Each row was made from one small tree. The marks that hang from a mark follow it in brackets, in the order of their numbers. Every link used is in the known rows. Write each row's tree.
Known rows:
q_666(q_223(q_213 q_521(q_627(q_256))) q_785): [-0.436  1.727 -3.029 -0.181 -1.481  0.673 -1.328 -0.595  3.394 -6.037
  3.557 -2.527 -1.444  2.571  2.325 -1.863 -1.481  0.033  4.779  1.993
 -2.911]
q_785(q_666): [-0.841  2.987  3.991  2.198  2.232 -5.546  0.067  0.871 -1.365 -0.192
  1.080  3.432 -0.685  0.819 -1.021 -0.458 -0.477 -1.432 -0.668 -0.368
 -3.195]
q_213(q_223(q_521(q_353 q_627))): [ 3.572 -0.707 -1.555  1.576 -1.458 -1.558  0.505 -0.189  2.765 -4.718
  0.926 -1.135 -2.342  0.547  0.834 -0.075  0.766 -2.698  0.023  0.571
 -0.422]
q_627(q_256 q_521(q_223(q_213 q_666(q_785)) q_353)): [-0.147 -1.725 -1.711  1.230 -1.704 -3.145  0.935 -2.775  0.863 -1.366
 -2.687  3.464 -3.151  1.343  0.328 -2.697  0.096  0.321 -0.066 -0.951
 -1.585]
q_223(q_521 q_666(q_627(q_256) q_785)): [-2.235 -0.024  2.013 -0.803  0.401  0.200  0.660 -2.281  2.312 -3.208
  3.943 -1.661 -1.929  0.015  0.673 -1.464 -0.717 -1.954  1.296  1.200
 -6.324]
q_223(q_213 q_521(q_353) q_666(q_627 q_785)): [-1.384 -0.851 -0.335 -0.309 -0.822  0.792 -3.055 -4.456  6.193 -6.594
  4.371 -3.057 -3.315  0.162  1.272 -1.835  0.996  2.702  2.842  1.361
 -4.629]
q_213(q_223(q_666)): [ 4.134  2.247  1.439  3.691  1.433 -4.453 -0.986  0.258  0.575 -1.983
  0.680 -0.239 -0.692  0.985 -0.686  2.131 -0.373 -2.820 -1.041  2.770
 -4.206]
q_978(q_223(q_213) q_627(q_521) q_785(q_666)): [ 1.418  1.594  4.499  5.185  5.924 -1.719 -0.736  0.087  0.568 -2.203
  1.228  1.681 -1.215  2.108 -0.088 -3.024 -0.898  0.680 -5.191 -3.393
 -2.433]
q_666(q_627(q_256 q_521) q_785): [-1.974  1.925  1.762 -1.088 -0.859 -0.922  1.190  0.185 -0.118 -0.038
  4.023  0.223 -1.200  2.478 -0.406 -5.088 -2.953 -2.553 -1.017 -3.801
 -2.672]
q_978(q_223(q_213 q_521) q_627(q_256) q_785): [ 0.658 -0.216  2.206  4.106  3.354 -0.647 -0.717  0.726  1.760 -4.223
  1.205 -2.191 -0.519  0.412 -0.213 -2.813 -2.155  0.151 -0.825 -0.619
 -6.090]
q_213(q_223(q_521(q_353) q_666(q_627(q_256) q_785))): [ 1.765 -0.683 -1.039  0.381 -0.174 -1.142  0.564 -2.022  3.299 -3.303
  2.317 -1.105 -2.082  1.749  0.425 -0.184 -0.501 -1.879 -1.288  1.510
 -3.278]
q_627(q_256 q_521(q_223(q_666(q_785)) q_353)): [-0.108 -2.000 -1.102  1.181 -1.022 -3.589  2.399 -2.511 -0.418  0.054
 -2.550  4.372 -3.198  0.860  0.555 -2.597 -0.253 -0.746 -2.175 -1.611
 -1.177]
q_978(q_223(q_521(q_353) q_666) q_785): [ 2.794 -2.424  1.740  3.616  4.465 -3.633 -0.896 -2.349  1.316 -4.273
  1.637  0.948 -2.929 -0.971  0.775 -1.392  0.154  1.782 -3.568  1.069
 -3.677]
q_223(q_213 q_521 q_666(q_785)): [-1.064  0.085  1.156  1.035  0.744 -0.307 -2.700 -2.915  3.416 -7.311
  2.752 -2.625 -3.076 -0.256  0.445 -0.167  0.915  0.506  5.392  3.317
 -6.810]
q_521(q_353 q_627(q_256)): [-1.271 -0.312 -1.013  2.203 -2.191 -2.871  0.835  0.554  1.735 -0.415
  0.528  0.627 -1.279 -1.848  1.059 -2.738  0.145  0.941 -0.809 -1.106
 -3.632]
q_785(q_666(q_223 q_627)): [ 0.142  4.525  2.219  0.679  1.306 -4.174 -0.501  0.404  1.074  0.477
  3.715  1.895  0.879  3.605  0.671 -0.694 -1.813 -1.065 -1.914 -0.584
 -0.268]
q_213(q_223): [ 4.302  2.473  0.866  3.039  0.362 -4.572 -0.941  1.755 -0.342 -2.062
  1.024 -0.386 -0.585  1.911 -1.247  0.622 -1.732 -3.351 -0.294  1.014
 -2.248]
q_213(q_223(q_521(q_353 q_627(q_256)) q_666(q_785))): [ 1.730 -1.228 -2.054  1.444 -0.235 -0.543  1.500 -1.665  3.282 -3.928
  0.821 -0.639 -2.827  0.299  1.278  0.376  0.923 -1.790 -0.943  2.274
 -3.897]
q_978(q_223 q_627(q_256)): [ 1.568  1.391  2.313  5.386  0.997 -4.292 -0.211  2.062 -1.209  0.732
  0.598 -0.821  0.724  0.723 -1.248 -1.593 -3.845 -1.436 -3.077 -0.765
 -6.494]
q_666(q_223(q_213 q_521(q_353)) q_627(q_256) q_785): [-1.115  1.023 -3.744 -2.176 -2.615  0.166 -1.928 -1.771  4.887 -4.209
  5.127 -2.503 -0.749  4.057  1.841 -3.613 -2.740  1.446  2.862  0.180
 -1.444]
q_785(q_666(q_223(q_213))): [ 0.570  4.078  1.247  2.077  1.454 -5.320 -1.801  0.572  0.724 -1.738
  1.569  2.343  0.414  3.045  0.160  0.329 -0.951  0.136  1.610  1.525
 -1.605]
q_785(q_666(q_223 q_627(q_521))): [ 0.720  3.824  2.356  0.026  0.971 -3.718  0.483 -0.011  0.448  0.367
  3.157  3.145  0.322  3.872  0.874 -1.563 -1.130 -2.168 -1.993 -2.215
  1.578]

Which tree is each row?
[ 0.619  1.985 -0.577 -1.532 -2.048 -1.793  0.411  0.496  2.173 -1.878
  3.862 -1.347  1.252  2.749  1.356 -1.699 -2.937 -3.011  2.279  0.341
 -1.162] | q_666(q_223(q_521) q_627(q_256))
[ 1.675  2.638 -0.701 -0.989 -2.172 -0.815 -3.071 -0.628  4.489 -5.225
  4.993 -3.555  0.486  3.235  1.497 -1.437 -1.787 -0.834  4.507  0.816
 -0.065] | q_666(q_223(q_213 q_521) q_627)
[ 3.683  0.726  1.264  1.035  0.149 -1.515 -0.144 -0.885  2.775 -3.820
  2.352 -1.938 -1.179  1.265 -0.003  1.259 -0.008 -4.118  0.134  2.037
 -2.852] | q_213(q_223(q_521 q_666(q_627)))
[ 0.980 -0.850 -2.089  2.894 -2.791 -2.239  0.015 -1.955  2.850 -1.967
 -0.881  0.540 -3.506 -0.244  2.202 -1.996  0.579  1.605 -3.077 -1.706
  0.797] | q_521(q_223 q_353 q_627)
[-0.324 -0.940 -3.511  2.422 -4.471 -1.912 -0.308 -1.164  3.947 -2.156
 -2.542  0.530 -2.483  0.291  1.421 -2.516  0.399  2.463  0.479 -0.247
 -1.170] | q_521(q_223(q_213) q_353 q_627(q_256))
[-1.013 -0.375  0.410  2.871  0.658 -1.358  1.745 -1.992  0.556  0.008
 -0.586  1.020 -2.316  0.241  1.303 -2.015 -1.072 -0.597 -4.253 -3.349
 -3.387] | q_978(q_627(q_256 q_521(q_223(q_666(q_785)) q_353)))
[ 0.766  0.771  1.805  0.082 -1.327 -2.660 -0.466 -0.756  1.259 -0.932
  3.459  0.281 -1.324  0.963  0.167 -3.772 -0.847 -1.109 -1.731 -4.407
  0.437] | q_666(q_627(q_521(q_353)))
[-1.481  3.186  5.029  1.406  4.836 -2.809  0.018  0.408  0.404 -0.729
  3.886  2.042 -0.693  0.962  0.031 -2.655 -0.816 -0.163 -3.691 -2.537
 -2.591] | q_978(q_785(q_666(q_627)))
[-0.243  2.427  0.567 -0.395  0.149 -4.333  1.607  0.066  0.714  1.635
  1.809  4.381  0.539  3.509  0.871 -2.234 -1.228 -1.426 -2.488 -2.285
  1.084] | q_785(q_666(q_223 q_627(q_256 q_521(q_353))))
[-0.336 -1.161 -2.913  3.042 -3.373 -1.539 -0.263 -2.690  4.809 -2.077
 -2.884  0.590 -2.685 -0.816  1.895 -1.078  1.503  2.919 -0.230  1.707
 -3.188] | q_521(q_223(q_213 q_666) q_353 q_627(q_256))
[-0.226 -1.432 -1.357  0.860 -2.705 -0.117 -1.926 -1.552  5.018 -7.137
  1.568 -2.429 -2.834 -1.295  1.356 -2.067  1.982  1.290  5.074  0.445
 -2.321] | q_223(q_213 q_521(q_353 q_627))
[-0.050 -2.106  0.379  1.643 -0.299 -0.773  0.375 -3.017  3.873 -4.797
  1.515 -0.954 -3.220 -3.262  2.464  0.000  2.807  0.310  0.894  1.547
 -4.322] | q_223(q_521(q_353 q_627) q_666)
[-0.743  1.393 -1.017  0.672 -0.450 -3.156  0.189 -0.468  2.642 -2.716
  0.596  2.436 -0.305  1.826  1.524 -0.574  0.549  0.220  2.396  1.350
 -1.060] | q_785(q_666(q_223(q_213 q_521(q_353 q_627(q_256)))))
[ 2.044  0.279 -2.426  0.677 -1.338 -2.119 -0.577 -1.091  2.842 -4.585
  2.710 -1.026 -1.280  0.519  2.960 -0.780  0.017  0.036  1.527  0.661
  0.236] | q_666(q_223(q_521(q_353 q_627)))
[ 2.810 -1.343 -1.260  1.963 -0.645 -1.557  1.519 -1.098  3.169 -3.449
 -0.370 -0.346 -1.947 -0.557  1.170  1.137  1.432 -2.337 -0.198  2.529
 -3.477] | q_213(q_223(q_521(q_353 q_627(q_256)) q_666))
[ 2.580  1.994 -0.746 -0.300 -1.444 -2.846 -0.941 -1.099  2.198 -0.960
  4.168  0.139 -0.144  3.186  1.967 -2.818 -1.613 -0.621 -1.857 -3.055
  3.013] | q_666(q_223 q_627(q_521(q_353)))
[-1.165  1.985  2.631  2.737  6.322 -1.359  0.289 -1.119  1.932 -2.499
  3.321  0.741 -0.833  0.408  2.606 -1.075 -0.335  1.152 -5.136 -2.835
 -2.095] | q_978(q_627 q_785(q_666(q_223(q_521(q_353)))))
[-1.733  1.466  2.807 -0.045  0.141 -4.362  2.022  0.032  0.007  1.680
  1.119  4.425 -0.422  1.943 -0.448 -3.059 -0.532 -1.691 -2.439 -3.380
 -0.919] | q_785(q_666(q_627(q_256 q_521(q_353))))
[ 2.823  0.313 -0.488  1.305 -1.464 -1.312  1.760  1.425  1.424 -3.639
  0.250 -0.982 -1.109  0.935  0.033  0.050 -0.274 -4.958  1.641  1.358
 -2.258] | q_213(q_223(q_521(q_627(q_256))))
[-0.423  2.483  3.203  0.506 -0.261 -3.037  0.192 -0.715  1.169 -0.606
  1.076  2.929 -1.289  3.292 -0.377 -2.312 -0.413 -1.729 -1.037 -2.751
  0.845] | q_785(q_666(q_627(q_521(q_223(q_213)))))
[-0.605 -0.457 -2.142  1.519 -2.094 -2.010 -2.013 -3.996  4.317 -2.186
  0.159  0.140 -2.989  1.907  0.916 -2.038 -0.587  3.671 -1.480  0.388
 -2.556] | q_521(q_223(q_213 q_666(q_627(q_256) q_785)) q_353)
[-0.988  1.796 -0.401 -0.913 -0.931 -2.946 -0.209 -0.618  3.232 -1.616
  2.210  1.772  0.609  3.242  0.944 -1.393 -0.833  0.011  1.593  0.373
 -0.450] | q_785(q_666(q_223(q_213 q_521(q_353)) q_627(q_256)))
[ 0.163 -0.205 -1.775  1.847 -1.589 -1.830 -2.983 -4.623  4.908 -3.266
  1.047 -0.530 -3.620  1.858  1.277 -1.797 -0.177  3.993 -1.842  0.196
 -1.708] | q_521(q_223(q_213 q_666(q_627 q_785)) q_353)
[ 1.593  1.386  1.009  3.294 -0.620 -3.610 -2.540 -2.155  2.044 -3.204
 -1.160 -0.062 -2.167  0.934 -0.007  0.637 -0.092  0.588  1.633  2.451
 -3.399] | q_521(q_223(q_213 q_666))
